Each row was made from one walk, in order. Every step used is in the known rows, and no mark comes twice. Write each row's walk.
Known rows
babo > gumi: [-11   1  -5  -2  -6  -8   6   2  -4   3 -11 -12  -6   6  -5   8   8   1
  16  -1  11]
gumi > zusi > fipo > fabi: [-12   6  18 -11  -5  -8  -2 -24 -20  -5 -20 -19   4   2  13   9   6  -2
  -9 -12  10]
tibom > zusi > fipo > fabi > gumi > babo: [ -7  17  18  -5  -1 -34  15 -47  -8   0 -10 -33  11   3  26   1   1  -4
 -22  -9  -1]
tibom > zusi > fipo > fabi: [ -9  21  17 -12   1 -20  -1 -42 -18  -3 -15  -7  14  20   8  -3   0   2
 -14 -10   6]
fabi > tibom > babo > gumi: [-17 -21   4 -16  -3 -11   0  -2 -12   9 -10 -11   2  17  10   3   7   1
  -2   2   8]
zusi > gumi > babo > tibom: [-14   7  -1  12 -15 -28  12 -19 -10  13 -15 -26  -8 -16  -2  10   8  16
  -6  -5   4]
fabi > tibom > babo: [ -6 -22  10 -14   5  -4  -6  -5  -9   5   0   3   8  10  16  -6  -2   1
 -16   2  -3]
zusi > gumi > fabi: [ 22  -7   1  11   0 -11  13  -5 -12  10   2 -33  -5  -2   4  -3   1   1
   4   1   1]
babo > tibom: [-15  13   1   3  -9  -7  -7  -1  -6   0 -18   5  -3  -1  -5  13   0   7
   3  -5   2]
gumi > fabi > tibom > zusi > fipo: [ 13  -8  19  -3   9  -8 -16 -30 -29   6 -13 -20   2  22  26   3 -23  -4
  -8 -16   2]
babo > gumi > zusi > tibom > fabi: [  2  -6  -5  -4  -5 -18   6 -15 -18  -1 -22 -34  -5  10  16   8  -1   8
  15 -13  -3]
gumi > fabi > tibom > babo: [  1 -29  15  -9   7   1  -6  -3 -10   9   3 -16   5  12  31  -8  -9  -1
 -12   6  -9]
fipo > zusi: [ -6   3   4 -11   3  -2   3  -9   6   2 -15   4   2  10  -2   3  -8   0
  -7  -2   9]
babo > tibom > fabi > gumi > zusi: [ 15  21  10  -2  -1 -17   6  -3 -18  -4 -26 -21   1  -9  24  22 -12  -5
   6  -9 -13]
babo > gumi > fabi > tibom > zusi > fipo: [  2  -5  13  -4   2 -16  -9 -28 -33   9 -23 -32  -6  30  20  10 -14  -5
   6 -16  11]
gumi > zusi: [  3  -8   2  -4   2   7  -2   6 -10  -2 -14 -18  -5  -9  13   2  -7  -2
   2  -7  -2]
fipo > fabi > gumi: [  9  13  11  -1  -3 -15  16  -5   3  -1  -2  -4   8  -4  10   4   6  -9
  -7   7   0]
gumi > fabi > tibom > zusi: [ 21 -11  15   1  11  -1 -10 -10 -23  11 -10 -16   1  12  30  -8 -32  -4
  -5  -4  -7]
gumi > babo: [-14  -7   1   6  -2  -4   6 -10   6   6   4 -18  -2 -11  14  -4   0   6
  -8   3  -4]
babo > gumi > fabi > tibom: [  6 -17   8   5  -3  -3  -1   5 -17  16 -13 -23 -11  11  18   9 -11  -5
  13   1  10]
fipo > zusi > gumi > fabi: [ 14  -2   7   0   4 -14  17 -15  -5  12 -15 -29  -2   7   2   1  -6   1
  -3  -1   8]

Which walk is each row?
[  7   7  21  -9   3 -11  -3 -21 -23  10 -15   6  12  12  22  -9 -21  -1
 -16  -1   3] -> fipo > fabi > tibom > zusi
[-33 -19  -6 -22  -4 -23   9 -23   7  -1 -27 -18   3  31  -1  -1  14  11
  -3  -4  10] -> fipo > zusi > tibom > babo > gumi
[ 10  30   7   2  -2 -24   9 -10  -7  -3 -12  -3   6  -2  11  20  -5  -2
   2  -3 -10] -> babo > tibom > fabi > gumi
[-25 -11  -3 -15  -4 -12  10  -2   0   0  -6 -15   4  16   2  -1  18   4
   5   4   2] -> tibom > babo > gumi
[ -1  -7  -3  10  -5 -22  19 -17  -4  12   3 -32  -4 -16   2  -4   8   9
  -9   0   3] -> zusi > gumi > babo
[ 13   5  14  -6  -3  -8  14   2  -7  -2 -15 -22   3 -13  23   6   0 -11
  -5   0  -2] -> fipo > fabi > gumi > zusi
[ 23  16   6   0   7 -19  17 -10   0  -3   6  -9  10  -1  16   8  -6  -8
   0   3 -12] -> tibom > fabi > gumi
[-28   6   2   9 -11 -13   0 -11   0   7 -14 -13  -5 -11  10   9   0  11
  -5  -2  -2] -> gumi > babo > tibom
[ -8 -20 -11  -4 -10  -9   1  -2 -13  -2 -29 -34 -15   6   5   7   5   6
  15 -17   7] -> babo > gumi > zusi > tibom
[ 22 -14  15  -1   5 -13   8 -15 -19  20 -18 -22  -4  10  10   4 -19  -2
 -10  -4  14] -> fipo > zusi > gumi > fabi > tibom
[ 22   2  -2   2   2 -27  13 -21  -1  -6   2 -13   5   6  14   4  -2  -2
  -4  -5 -13] -> zusi > tibom > fabi > gumi
[ 28   8   9  -5   8 -12  13  -3 -11  -4  -8 -26   4 -10  29  10 -11 -11
   3  -5 -15] -> tibom > fabi > gumi > zusi
[ 20  -4   2  -4   2  -1   7  10  -5  -5 -12 -24  -6 -14  17  10  -4 -11
   2  -8  -4] -> fabi > gumi > zusi
[ 12  -8   6  -4  -8 -16  11 -10  -7  -5 -20 -27  -1  -5  20   2   3  -4
  -7  -7  -2] -> fipo > fabi > gumi > zusi > tibom
[ -6   2  23  -6  -5 -13  -8 -28 -21   5 -10   4   8  14   9  11   1  -2
 -19  -7  18] -> zusi > fipo > fabi > tibom
[  4  21   0   0  -6 -27   5 -21 -25   6 -27 -12   0   5  -8   4  -5  10
   0 -14   3] -> babo > tibom > zusi > gumi
[ -9  37  18  -9  -7 -36   2 -39 -19  -6 -33 -10  10  15   7  17   2  -3
 -10 -16   6] -> babo > tibom > zusi > fipo > fabi > gumi
[ 12  11   7   6   4 -23  22 -18   6   2  10 -25   7 -12  30   4  -7  -2
  -8   5 -16] -> tibom > fabi > gumi > babo
